Each row was made from one path, in order. Every step used is in the known rows, and no mark comes twice. Write each row's path.
In the rows, 128 means zero.
Known rows:
mikaz -> dupo: [127 135 126 182 167 111 110  98 118 132 114 125 161 111 129 143 125 137
 122 140 114 119  98 164 111 133 122 132 119 116 159 124 138 115 132 133
 117 120 134 144 123 164 113 164 141  98 124]
nogeg -> zunofe -> mikaz -> pudir: [ 88 125 145 136 137 110  77 116 109 122  98 161 101 105  97 163 113 109
 154 111 143 130 133 170 129 144  98  77 139 132 128 150 127  88  81 119
 136  94 153 138 147 179 170 147 119 143 137]
mikaz -> dupo -> nogeg -> zunofe: [128 130 157 190 151 113  79  85 116 124 108 167 155 124 119 136 111 131
  95 117  77 162  98 181 133 136 123 113 101 128  97 124 148 112 155 148
  82 103 148 132 124 204 109 150 155  86 140]
pudir -> mikaz -> dupo: [141 118 105 200 164 134 115 125 123 103  97 130 159  96 145 141 109 147
 127 165  90 116  79 164  93 119 120 149 121  84 156 140 149  98 150 137
 105 128 109 143 106 126 102 185 134  75 106]
bamifiz -> pudir: [106 129 132 127 142  91 115 124 131 105 131 129 129  97 130 149 130 151
 151 142 131  95 118 157 123 124 132 123 127 116 156 114 114 134  93  78
 128 127 136 121 118 155 137 166 147 121 140]
tapep -> dolo: [122 126 156 127 136 125 117 148 143 125 133 116 137 114 109 126 117 152
 137 122 125 144 107 185 128 145 100 100 132 107 175 135 112 127 146 105
 140 112 125 138 115 139 145 142 176 130 174]
nogeg -> dupo -> dolo -> fopokov: [132 103 165 169 124 129 112  94 153  95 118 179 127 107  50 146 160  70
 129 122 128 154 131 161 122 132 124 105 124  91 165 155 137 134 142 140
 133  75 147  99 138 133 138 190 169 138 135]
zunofe -> mikaz -> pudir -> fopokov -> dolo: [ 64 117 120 129 142 125 139 138  92  91 126 107 125  92  78 121 146 111
 125 118 179 135 123 179 106 126 148  87 119 106 126 196 130  64  84  69
 124  81 142 143 145 147 135 175 130 118 118]
fopokov -> pudir -> mikaz -> zunofe -> nogeg -> dupo: [ 97 105 123 170 185 131 147  72 109 119  46 163  72 123  60  75 114 116
 122 160 119 109  83 172  92 115 135  95 107  76 145 128 158 102 109  89
  75 132 103 135 179 155 144 237 148 105 144]
fopokov -> tapep -> dolo -> dupo -> nogeg: [158 135 188 122 110  84 113 160 149 129 123 140 120  98 121  69  79 167
 140 159  65 169  69 186 161 192 109 129 127 131 135 161 146 102 152 134
 124 102 133 146 111 207  89 154 181 134 200]
zunofe -> nogeg: [103 122 138 117 181 144 125  76 136 133 137 127 131 111  87 121 140 148
 124 111 135  97 105 161 109 145 136 128 104 126 120 112 122 106 111  90
 121  96 147 145 142 140 136 193 165 123 154]
dupo -> mikaz -> pudir -> fopokov -> dolo: [ 96 124 115 135 110 111 129 138 124 111 134 102 119 103 115 124 156 103
 121 149 168 137 143 238  93 127 138 116 118 113  96 191 116  83 125  67
  82 104 124 132 165 144 130 182 132  78 100]
dolo -> dupo -> mikaz -> pudir: [138 143 120 135 113  98  94 143 144 135 145 136  90 101 159 134 130 137
 164 175 141 102 107 229 132 193 114 143 141 104 118 157 134  83 105 126
 135 116 129 140 157 185 136 189 136 129 127]
dupo -> nogeg -> zunofe -> mikaz: [107 111 168 135 147 134  96 111 113 137 102 182 116 114  72 133  89 123
 114  95  97 169 123 159 145 138 128  94 127 143  72 125 144  86 129 125
 117  64 151 154 135 165 129 162 138 126 165]
dobe -> dupo: [124 103 142 137 112 128 124 112 153 150 135 149 152 119 118 135 129 127
 127 150 116 117 120 172 116 145 134 102 117 119 160  89  93 111 109 138
 144 123 138 123 159 133 121 178 147 144 155]
bamifiz -> pudir -> mikaz -> dupo -> dolo -> tapep: [126 136 116 182 145 143  99 149 145  85 113 135 164  64 111 167 120 147
 173 153 112 135 112 186 109 128  98 155 113  68 183 168 151 122 121 144
 107 132  97 101  96 157  85 179 133  74 103]
dupo -> nogeg -> zunofe -> mikaz -> pudir: [106 109 158 144 132 104  86 115 117 106  98 189 107 107  85 135 108 127
 149 107 124 165 127 173 158 143 121  86 120 141  79 147 138  79  98 117
 112  83 147 138 165 202 134 145 134 135 152]
nogeg -> zunofe -> mikaz -> dupo: [104 145 137 183 172 126  84  97  83 138  89 166 134 113 106 174 100  94
 115 112 113 149 105 159 112 135 100  99 147 132 141 137 154  85 125 151
 118  88 162 154 123 181 142 170 131 112 132]
nogeg -> dupo: [126 121 129 154 163 101 112 101 110 120 123 162 116 121 113  99 138 112
 109 149 103 118 129 150 132 110 122 111 128  89 166 130 126 140 116 102
 131  96 116 133 153 131 151 186 154 133 144]
dobe -> dupo -> mikaz -> zunofe -> nogeg: [105 123 137 118 120 157 149  76 145 177 118 129 106 129  67 139 101 111
 112 145 170 131 110 215  78 138 151  96 129 142 102  89 125  85 133 122
  99 121 138 121 199 134 119 222 168 115 153]
fopokov -> tapep: [126 129 162 135 119  81 130 101 132 121  94 113 138  92 141 115  90 139
 132 140  87 112 106 140 132 123 141 137 137 137 159 144 131 134 108 108
 105 118 129 160 124 151 119 160 139 107 144]
dupo -> dolo -> fopokov -> pudir: [108  82 168 160 106 124 130 114 174 107  95 162 124 101  38 152 135  99
 154 100 133 158 113 194 143 174 141 107  92 115 139 154 134 125 143 144
 118 104 130 138 138 196 137 186 136 133 121]
fopokov -> pudir: [107 108 146 141 147  98 117 114 132 142 106 134 115 119 113 110 117 148
 146 121 125 119 106 184 145 149 141 107 102 113 140 126 114 126 111 106
 119 125 111 154 143 187 131 181 126 124 129]
dupo -> dolo -> fopokov: [118  93 165 148 112 136 111 112 171 102 124 155 141  87  52 166 142  94
 139  92 125 142 124 168 125 145 149 120 109 123 140 148 138 132 147 142
 133  93 151 127 120 128 131 168 141 124 121]
pudir -> fopokov -> dolo -> dupo -> mikaz -> zunofe: [106 138 124 147 115 130 117 128 109 146 125 103 103 107  95  90  99  88
  92 162 125 130 119 248  84 164 158 132 130 112  85 165 150  76 140 107
  69 100 138 145 144 126 103 201 141  72 127]
nogeg -> zunofe -> mikaz -> pudir -> fopokov -> tapep: [ 90 139 163 138  99  67 107 106  99 119  54 142  87  77 105 135  69  99
 129 110 130 144 142 143 130 137 133 107 141 163 143 220 128  71  62 115
  86 101 151 153 151 204 152 156  99  84 146]
bamifiz -> pudir -> fopokov: [ 72 130 134 120 128  75 132 124 132 101 119 122 124  78 121 137 120 142
 122 124 141 102 135 143 111 125 155 133 115 130 157 152 105 120  87  79
  97 138 135 125 117 148 143 179 125  85 142]
tapep -> dolo -> dupo -> nogeg -> zunofe -> mikaz: [129 123 196 117 143 127  73 161 119 129 121 181  99 108  75 108  80 132
 124 121  90 196  91 196 162 208  90  88 140 121  97 159 153  74 146 160
 148  69 165 140 125 203 124 161 178 152 204]
pudir -> fopokov -> tapep -> dolo: [109 122 173 122 104  77 146 131 136 125  89  97 122  86 117  93  67 145
 117 121 106 154 111 153 113 140 123 117 131 129 184 209 107 120 128  98
  78 124 119 169 115 157 136 152 155  87 185]
tapep -> dolo -> fopokov -> pudir -> mikaz -> dupo: [131  96 169 195 122 138 142 166 159 104  91 147 131 115  81 140 134 125
 192 161 111 166  48 215 113 176 101 112 125  76 169 176 162  90 178 134
 106 157 104 142 114 204 120 207 161 107 113]
mikaz -> zunofe -> nogeg: [ 95 126 140 146 176 144 128  65 126 142  94 122 125 106  55 111 109 144
 102 116 145  99 104 167  91 116 156 113  99 137 116 101 143 108 111  93
  89 120 146 137 152 129 130 175 152 109 168]
mikaz -> pudir -> fopokov -> dolo: [ 85 113 122 149 127 116 122 124 112  88 133  98 142 102 107 111 162 109
 119 133 158 120 130 190 117 127 141 103  93  94 130 180 113  97 101  67
  96 111 128 122 146 140 127 151 131 107 113]
mikaz -> pudir -> fopokov: [ 92 103 126 137 115  91 121 115 119 102 109 123 122  97 112 122 135 136
 119 132 149 100 137 169 117 131 150 124  87 114 149 173  93 101  82  91
  95 130 119 134 148 155 150 148 122 102 127]
tapep -> dolo -> dupo -> mikaz -> zunofe: [135 147 156 139 109 124 107 155 130 156 124 110  93 120 102 109  75 125
 132 167 135 155  99 242 109 174 108 105 159 109 137 136 147  94 151 144
 123 123 122 146 146 154 124 175 173 124 174]

Which path is each row?
[115 117 129 171 167 146 102 104 110 119 104 146 157  88  78 169  99 106
 114 101 142 174  99 168 106 127 109 109 130 117 180 168 163 103 131 171
 148  64 147 163 112 167 126 176 142 109 138]
zunofe -> mikaz -> dupo -> dolo
[144 113 151 205 150 125  73 103 127 101  85 171 152 117 129 134  90 140
 124 146  53 155  94 176 120 132 117 136 109 104  82 135 151  85 170 150
  65 116 118 132 117 168  99 158 153  69 138]
pudir -> mikaz -> dupo -> nogeg -> zunofe
[136 150 117 131 138 146 104 165 130 139 173 112 115 119 129 112 138 108
 136 176 119 127 107 242 115 179 118 136 144  98  88 131 151  90 151 106
 133  80 141 141 134 135 101 209 164 121 124]
fopokov -> dolo -> dupo -> mikaz
[127 133 127 138 163 145  81 139 119 115 168 119 140 106 126  98 149 125
 129 164  92 109  96 200 126 173 122 124 119  95 117 118 142 104 132 104
 142  83 144 128 119 130 114 184 158 144 130]
fopokov -> dolo -> dupo
[128 122 135 162 141 132 109 108 140 123 118 169 133 105  61 107 137 102
 128 117 107 155 165 160 148 129 108 116 115  78 179 174 121 144 120 142
 127  86 102 112 149 128 119 173 154 144 139]
nogeg -> dupo -> dolo -> tapep
[132  92 129 198 151 112 121 127 124 110  75 166 145 110 124 105 100 158
 148 157  79 152  65 190 132 142 137 142  87  91 115 141 166  90 156 133
  81 138  75 160 122 215  83 193 131  76 113]
fopokov -> pudir -> mikaz -> dupo -> nogeg
[ 92 141 169 115  97  62 158 147 135  98 103 105 115  62 127 120  90 151
 142 135 128 133 114 154 113 139 121 117 129 136 194 209 114 130 113  76
  87 143 134 126 104 175 145 161 147  85 171]
bamifiz -> pudir -> fopokov -> tapep -> dolo
[106 107 170 145 111 109 138 123 156 131 103 151 111 117  64 133 142 114
 178 127 132 129  94 191 151 171 148 120 117 121 124 132 129 117 128  97
 119 129 124 138 141 200 128 195 135 134 100]
dolo -> fopokov -> pudir
[143 121 186 118  96  72 129 146 129 119 101 139 121  90 114  57  70 159
 110 139  67 169  88 176 148 202 137 144 119 122 135 210 132  85 142 133
  83 102 119 160 119 206  87 162 167  95 202]
pudir -> fopokov -> tapep -> dolo -> dupo -> nogeg
[110 114 121 173 188 144 129  72 106 111  69 156  90 114  62  97 115 119
 101 165 104  96 103 148  75  89 142 113 116  84 142 118 160  96 122  95
  80 115 109 134 164  97 134 212 157 106 147]
pudir -> mikaz -> zunofe -> nogeg -> dupo
[ 99 124 116 158 184 118 129  94 120  86  79 162  79  95  77 119 125 123
 132 167 130  89 101 148  84  86 127 111 122  86 153 112 170 112  96  76
  83 137 132 102 151 118 140 228 160  96 147]
bamifiz -> pudir -> mikaz -> zunofe -> nogeg -> dupo
[127  82 157 136  98 123 131 110 144 138 138 166 155 129 109 114 120 155
 121 130 101 149 114 177 137 152 148 104 103 123 108  88 118 101 131 134
 130 108 122 122 155 157  93 177 168 140 156]
dobe -> dupo -> nogeg
[ 96 125 168 117  96  78 152 148 116 114  77 116  92  72  91 114  78 133
 157 131 162 166 115 157 119 145 122  96 146 132 193 239 123  80  87  96
 113 105 128 163 134 191 156 153 137 117 175]
zunofe -> mikaz -> pudir -> fopokov -> tapep -> dolo
[120 109 118 198 165 125 124 120 119 124  78 141 130 107 140 121 110 144
 149 161  97 118  69 191 112 143 123 129 114  80 161 150 145  99 145 132
  91 148  88 157 130 194 105 201 129  76 101]
fopokov -> pudir -> mikaz -> dupo
[103 118 120 144 148 112 124 152 141  75 117 135 116  73 143 153 119 158
 164 159 110  94 102 152 110 112 127 138 132  91 152 117 132 115 107  80
 119 142 114 119 108 121 124 181 126  90 123]
bamifiz -> pudir -> mikaz
[134 117 170 142 132 113 137  60 167 105  92 181 107  94  24 133 148  72
 128 117 124 145 104 135 115 148 124 123 123 125 156 180 162 121 135 118
 109  59 168 125 153 164 130 223 181 129 158]
zunofe -> nogeg -> dupo -> dolo -> fopokov -> tapep
[ 73 129 120 121 136 109 129 139 114  78 150  98 143  89 107 125 154 125
 127 136 140 112 126 178  98 123 144 118 112 107 131 161 120 123 108  54
  92 115 149 114 108 130 130 177 143  93 124]
bamifiz -> pudir -> fopokov -> dolo
[111 135 126 144 146 161 118 148 138 131 150  94 171 109  89  97 149 133
 152 126 115 127 130 195 138 125 124 122 119  88 112 125 129 124 124  77
 127 113 113 125 127 111  93 154 154 142 113]
fopokov -> dolo -> tapep
[ 75 104 130 126 126  99 131 134 101 111  97 132 114  79  88 126 117 132
 124 109 166 121 127 151 115 131 147 118 117 113 145 191 116  67  66  96
 115 108 128 157 143 159 152 170 114 112 133]
zunofe -> mikaz -> pudir -> fopokov
[118 133 120 141 115  96 110 132 144 130 126 122 107 111 137 156 133 130
 164 158 161 113 122 214 119 131 128 123 133 116 121 153 114 107 107 102
 129 129 112 138 170 159 147 178 136 119 109]
dupo -> mikaz -> pudir
[107  68 156 196 104 145 130 115 165  95  37 154 109  95  18 147 101  89
 160 128 112 147  94 199 109 131 154 108  94  88 138 146 159 105 147 145
  80 137 104 132 141 158 118 198 120  94 111]
dupo -> dolo -> fopokov -> pudir -> mikaz -> zunofe
[ 84 128 124 152 161 138 136 103 130  92  86 127 104  82  76 146 111 151
 133 156 138  82  93 158  86 103 154 130 101 111 129 103 158 103  99  71
  86 149 126 125 133 115 128 202 146  85 142]
bamifiz -> pudir -> mikaz -> zunofe -> nogeg
[109 104 137 176 132 141 116 120 122 100  70 113 122  98 105 118  78 133
 119 153  98 110 102 161  90  96 158 120 118  96 140 109 144 105 119 112
  88 141  96 143 133  94 117 166 127  80 134]
pudir -> mikaz -> zunofe
[119 112 136 128 137 128 109 143 122 106 141 136 143 103  95  57 134 135
  91 138  82 139  96 195 133 185 156 133  87  98  76 158 141  78 146 102
  91  79 143 134 130 156  74 169 153 101 147]
pudir -> fopokov -> dolo -> dupo -> nogeg
[102 125 155 135 156 125  88 112 110 137 102 159 107 109  90 153  91 103
 124 101 112 134 126 150 129 140 108  93 146 136 113 133 132  96 111 123
 130  87 161 153 141 146 157 171 122 132 144]
nogeg -> zunofe -> mikaz
[122 120 168 139 140 110  85  97 127 120 109 170 139 123 111 121 107 134
 116 109  73 150 129 175 146 141 131 106  98 134  72 115 128 117 143 122
  92  95 144 130 143 165 122 139 150 107 162]
dupo -> nogeg -> zunofe
[105 129 142 143  91  51 138 105 129 103  81 116 117  83 138 115 105 134
 132 136 129 110 123 153 130 126 156 136 101 140 161 209 107  99  74  97
  71 138 113 150 146 182 135 155 116  81 134]
mikaz -> pudir -> fopokov -> tapep
[140 120 178 150  91  80 141 108 161 113  94 133 126  97  93 140 117 120
 162 131 109 118  97 144 133 140 154 143 136 144 136 145 142 120 122 104
 112 110 139 140 123 161 116 183 139 125 125]
dolo -> fopokov -> tapep
[114 123 131 153 185 128 126  51 101 138  96 153 102 121  55  87 132 105
  97 126 135 109 116 156  96 104 142  96 124 106 147 108 151 119 112  93
  94  98 134 126 171 127 141 196 166 120 169]
mikaz -> zunofe -> nogeg -> dupo
[117 127 120 136 188 132 126  69 115 131 133 167 109 122  85  98 159 126
 105 133 140 107 116 150 112 122 124 119 117  99 143 121 135 121 118  91
 121  79 139 126 164 131 153 212 175 138 162]
zunofe -> nogeg -> dupo
[118 136 136 109  90  96 113 176 133 135 145 122  89  91 129 113 120 138
 135 168 162 151 119 252 120 216 107 129 129  95 142 217 111  59 125 126
 117 127 123 141 153 193 143 183 153 111 153]
tapep -> dolo -> dupo -> mikaz -> pudir -> fopokov
[127 106 174 134 101 135 137 149 173 116 140 137 124 111  63 148 143 122
 161 124 144 153 102 187 124 157 119 104 139 109 148 143 131 111 156 106
 139 118 143 122 124 146 147 166 167 144 150]
tapep -> dolo -> fopokov
[132 132 127 189 144 155  99 113 140 134 120 135 187 100  86 133 134 131
 133 108 119 147 130 183 128 135 119 140  99  88 179 162 137 128 135 172
 122 103 102 123 113 172  90 151 151 108 116]
mikaz -> dupo -> dolo -> tapep
[ 84  99 161 136 115  95 109 112 103 108  80 179 101  94  73 116 102 117
 113  87 128 169 138 164 137 150 140  94 104 138  74 188 124  61  93 114
  83  86 143 146 164 206 139 153 119 104 148]
dupo -> nogeg -> zunofe -> mikaz -> pudir -> fopokov
[115 149 151 121 145 144 115 120 147 170 128 123  85 116  70 103  94 129
 123 150 153 145  83 241  93 188 112 114 144 117 116 145 156  80 154 121
 116 109 147 145 152 154 132 201 196 117 188]
tapep -> dolo -> dupo -> mikaz -> zunofe -> nogeg
[128 119 161 135 145 121  69 126 116 142 113 193  97 109  94 107  91 124
 107 125  77 156 105 177 163 195 119 113 140 125  71 130 152  71 125 150
 134  63 161 152 134 197 104 172 143 135 168]
dolo -> dupo -> nogeg -> zunofe -> mikaz
[103 146 149 181 155 164  69 108 115 140  93 164 152  84  52 163  97  93
 126  80 114 183 147 172 126 154  93 112 137 112 154 175 146 104 126 187
 127  72 139 128 120 176 115 161 131 117 130]
nogeg -> zunofe -> mikaz -> dupo -> dolo -> tapep
[ 90 128 125 137 126 147 143 145 124 126 139  93 166 104  71  80 138 131
 120 111 120 128 150 195 116 144 155 128 108  91 109 169 102 110 118  66
  87 112 106 132 118 116 102 162 139 111 112]
pudir -> fopokov -> dolo -> tapep
[122 134 125 139 143  97 123 118 130 140 124 152  96 120 134 127 117  96
 122 162 132 130 135 190 111 121 107 112 154  97 142 140 127 119 135 110
 114  95 112 144 169 136 138 215 158 117 133]
nogeg -> dupo -> mikaz
[ 94 138 135 136 146 135 132  81 138 158 104 105 102 125  69 129 101 120
 106 131 160 118 107 213  83 115 153 125 130 136  91 117 149  96 138  94
  83 111 131 149 173 129 129 205 158  87 156]
dupo -> mikaz -> zunofe -> nogeg
[114 119 173 194 134 156  73  94 134 111  95 196 142 100  36 206 126  54
 132  85 130 192 106 167 110 162 103  97 140 138 133 174 163  85 143 186
 125  61 194 133 117 177 130 183 133 107 123]
nogeg -> zunofe -> mikaz -> dupo -> dolo -> fopokov
[ 93  89 155 176 132 161 155  93 158 122  60 144  90 115  20 123 116 116
 165 138 142 109  63 193  96 145 172 118  90  96  95 117 171  77 130  87
  65 144 118 143 160 165 119 232 135 106 110]
dolo -> fopokov -> pudir -> mikaz -> zunofe -> nogeg
[117 128 130 134 176 166 117  85 143 134 128 175 123 104  28  97 154 112
 112 103 132 138 147 161 129 135 104 123 100  86 153 171 132 134 115 115
 120  72 117 115 161 139 118 204 171 148 157]
zunofe -> nogeg -> dupo -> dolo -> tapep
